What can hang from each mark:
Z858: Z868
Z505: Z855 Z868 Z919
Z868: Z505 Z867
Z283: Z38 Z710 Z919
Z710: Z283
Z855: Z505 Z919
Z38: Z710
Z867: Z868
Z919: Z505 Z855

Each row was made from one small tree. The marks that hang from a mark follow it in brackets, in the order of their numbers. Every link used is in the known rows. Write each row's tree.
In the rows, zero is written as 128.
Known rows:
Z867[Z868[Z505[Z855[Z919]]]]: [148 142 159 154  71  87 100 101 113 138 141 132 168 123 113 168 139  85
 103 171 139 163]
Z710[Z283[Z38 Z919[Z505[Z868[Z867]] Z855]]]: [123 101 113 163 182  56  52 134 113 191  92 143 119 198 110 124  59 195
 153 102 151 127]
Z858[Z868[Z505[Z855[Z919]]]]: [165 138 164 166 103  91 109 123 135 130 165 121 148 132 112 168 141  95
 114 167 131 152]
Z38[Z710]: [102 122 115 129 137 143 135 138  93 127 133 122 117 141 109 122 115 143
 131 123 113 116]
Z710[Z283[Z38 Z919[Z505[Z855 Z868[Z867]]]]]: [116  99 109 162 173  73  56 122 116 178  98 149 120 194  94 131  72 170
 155 119 144 134]
Z710[Z283[Z38 Z919[Z505[Z868] Z855]]]: [125  98 110 144 169  67  49 141 107 195  86 140 125 187 108 108  69 195
 173  90 142 116]
Z855[Z505[Z868[Z867]] Z919]: [ 95  86 161 185 115  73 114 116 129 159 167 135 120 161 104 123 123  77
  83 148 133 180]
Z283[Z38 Z710 Z919]: [104 112 113 132 152  92  83 127 104 190  85 143 113 200 123  73  75 175
 173 103 111 135]
Z283[Z38 Z710 Z919[Z505[Z868] Z855]]: [108  86 149 157 184  54  29 143 109 217  87 130 120 202 119  79  59 207
 179  89 142 127]
Z505[Z868 Z919[Z855]]: [151 118 159 161 138 112  65 141 113 148 138 129 141  96 136 152 122 128
 138 111 155 119]
Z858[Z868[Z505[Z855 Z919] Z867]]: [173 158 151 189 123  96  89 116 130 107 161 145 143 117 127 213 122 100
 107 176 157 154]
Z868[Z505 Z867]: [140 142 136 169 129 106 118 128 136 120 148 117 133 135 135 177 125  91
 106 158 161 147]
Z710[Z283[Z919]]: [127 115  94 120 139 111 121 111 101 137 104 148 116 161 109 114  97 154
 147 104 113 120]
Z710[Z283[Z38]]: [129 131  73 132 129 115 100 144 118 174 101 149 129 169 118 121  98 154
 167 113 125 123]
Z38[Z710[Z283[Z919[Z505[Z855 Z868[Z867]]]]]]: [ 99  89 115 162 179 101  87 118  80 142 125 138 108 178  75 138  77 170
 136 116 127 119]
Z919[Z505]: [120 113 137 135 132 111 108 125 138 136 121 134 134 136 129 118 111 147
 131 125 151 130]
Z919[Z505 Z855]: [142 120 160 140 146  97  87 126 129 153 113 126 151 126 134 122 104 176
 139 111 151 125]
Z505[Z855]: [143 133 148 132 131 135 110 114 121 129 127 128 148 110 112 144 139 126
 138 135 119 132]
Z283[Z38 Z919]: [112 124 114 117 142 102 101 127 113 161  89 133 118 175 124  96  97 154
 151 117 117 133]
Z710[Z283]: [135 124  90 131 127 125 123 127 116 140 120 147 128 144 115 132 112 142
 147 114 124 119]
Z867[Z868]: [120 142 123 129 105 100 122 113 116 122 121 149 130 139 122 152 121 136
 100 150 131 143]
Z710[Z283[Z38 Z919]]: [121 121  78 121 141 101  98 127 103 170  85 151 119 186 111 103  83 166
 167 104 114 123]
Z858[Z868]: [138 136 127 141 138 104 132 135 137 114 145 138 110 147 122 152 122 146
 112 145 123 132]

Which tree is each row?
[125 112  99 129 145  92  68 114 106 178  79 156 138 179 100 106  77 179
 178 106 125 129]	Z710[Z283[Z38 Z919[Z505[Z855]]]]
[ 91 103 137 173 142  89 109 130 126 136 155 142 107 151 104 151 122  98
  98 144 138 163]	Z855[Z505[Z868[Z867]]]
[116  84 169 180 132  76 101 121 151 159 155 120 127 160 121 117 108 114
  92 142 164 153]	Z855[Z919[Z505[Z868[Z867]]]]
[105 105 136 162 108 109  85 128 109 140 146 157 127 115 116 140 126  85
 127 127 139 154]	Z855[Z505[Z868 Z919]]
[138 127  97 126 152  89  81 128  95 184  78 144 132 177 116 107  78 189
 173  92 114 119]	Z710[Z283[Z38 Z919[Z855]]]
[116 112 160 173 155  79  90 131 116 151 144 132 126 137 112 154 116 129
 109 127 138 153]	Z919[Z855[Z505[Z868[Z867]]]]
[ 79 101 130 142 163  81  70 145  65 186 103 129 112 185  92 100  83 169
 155 101 103 135]	Z283[Z38[Z710] Z919[Z855[Z505[Z868]]]]
[157 134 173 182 109  99 106 105 133 140 157 113 161 127 120 168 135  72
 103 168 150 164]	Z868[Z505[Z855[Z919]] Z867]
[ 96  83 158 164 100  85 111 124 122 163 161 133 127 149 102 106 133  76
 105 135 122 169]	Z855[Z505[Z868] Z919]
[110 107 104 163 167  58  66 130  95 189 100 153 114 196  98 128  73 166
 148 106 125 146]	Z710[Z283[Z38 Z919[Z855[Z505[Z868[Z867]]]]]]
[161 160 144 154  81  90  76 116 101 131 125 147 166 101 142 185 119 113
 117 148 160 145]	Z867[Z868[Z505[Z919[Z855]]]]
[114 109  85 127 144  87  82 124 111 177  79 156 123 192 112  95  69 181
 170 101 132 126]	Z710[Z283[Z38 Z919[Z505]]]
[ 93  93 139 144 182  78  53 152  86 188  95 116 115 188 104  97  68 200
 160  96 133 113]	Z283[Z38[Z710] Z919[Z505[Z868] Z855]]
[ 92  96 141 163 196  67  55 145  92 184 102 119 109 199 106 112  59 200
 140 110 143 124]	Z283[Z38[Z710] Z919[Z505[Z868[Z867]] Z855]]
[131 115 159 173 167 110  92 126 132 130 154 119 124 128 103 176 134 113
 110 150 143 139]	Z505[Z855 Z868[Z867]]
[132 103 171 177 179  74  71 138 140 153 136 118 129 142 126 152  99 165
 113 125 173 130]	Z919[Z505[Z868[Z867]] Z855]
[149 149 133 177 138  84 124 136 145 108 163 128 116 153 128 195 119 113
  93 173 154 148]	Z858[Z868[Z505 Z867]]
[104 108 139 182 122  97  88 121 115 135 153 160 121 126 117 158 116  85
 105 140 150 165]	Z855[Z505[Z868[Z867] Z919]]
[ 91  92 108 145 159  98  95 132  55 157 122 141 107 171  78 118  87 164
 148  92  99 121]	Z38[Z710[Z283[Z919[Z855[Z505[Z868]]]]]]
[156 159 143 153  73 106  77 104 101 120 130 152 171  94 125 194 133  90
 120 165 153 153]	Z867[Z868[Z505[Z855 Z919]]]
[102 110  85 122 147 128 128 122  68 135 111 141 107 171  93 110  87 167
 149 101  99 108]	Z38[Z710[Z283[Z919]]]
[172 149 152 156 102 117  76 131 111 138 132 125 169  87 149 165 126 102
 147 126 161 131]	Z868[Z505[Z919[Z855]]]
[ 87 118 123 129 149  90  85 129  62 181  89 138 124 182 100  91  78 178
 157 101  94 140]	Z283[Z38[Z710] Z919[Z855[Z505]]]
[110  97 148 172 164  89  92 136 150 137 144 126 112 152 120 147 105 136
 105 139 172 136]	Z919[Z505[Z868[Z867]]]
[ 94 109 127 128 156 106  74 121  85 169  86 134 130 179  95  94  77 183
 165 116 116 128]	Z283[Z38[Z710] Z919[Z505[Z855]]]
[107  93  91 140 158  79  66 140 115 182  93 146 112 196 104 104  74 171
 167 102 141 121]	Z710[Z283[Z38 Z919[Z505[Z868]]]]
[104  90 117 163 188  85  85 130  78 153 120 132 105 184  91 131  65 193
 133 101 135 112]	Z38[Z710[Z283[Z919[Z505[Z868[Z867]] Z855]]]]
[147 117 158 160 128 131  65 126 114 135 144 135 146  88 115 163 138 100
 142 131 145 129]	Z505[Z855 Z868 Z919]
[166 152 155 181 111 120  80 107 120 120 146 136 165  95 133 197 128  77
 123 161 166 153]	Z868[Z505[Z855 Z919] Z867]
[100  88 147 175 187  62  36 123 117 199  99 140 115 207 103 103  64 180
 161 120 144 146]	Z283[Z38 Z710 Z919[Z505[Z855 Z868[Z867]]]]
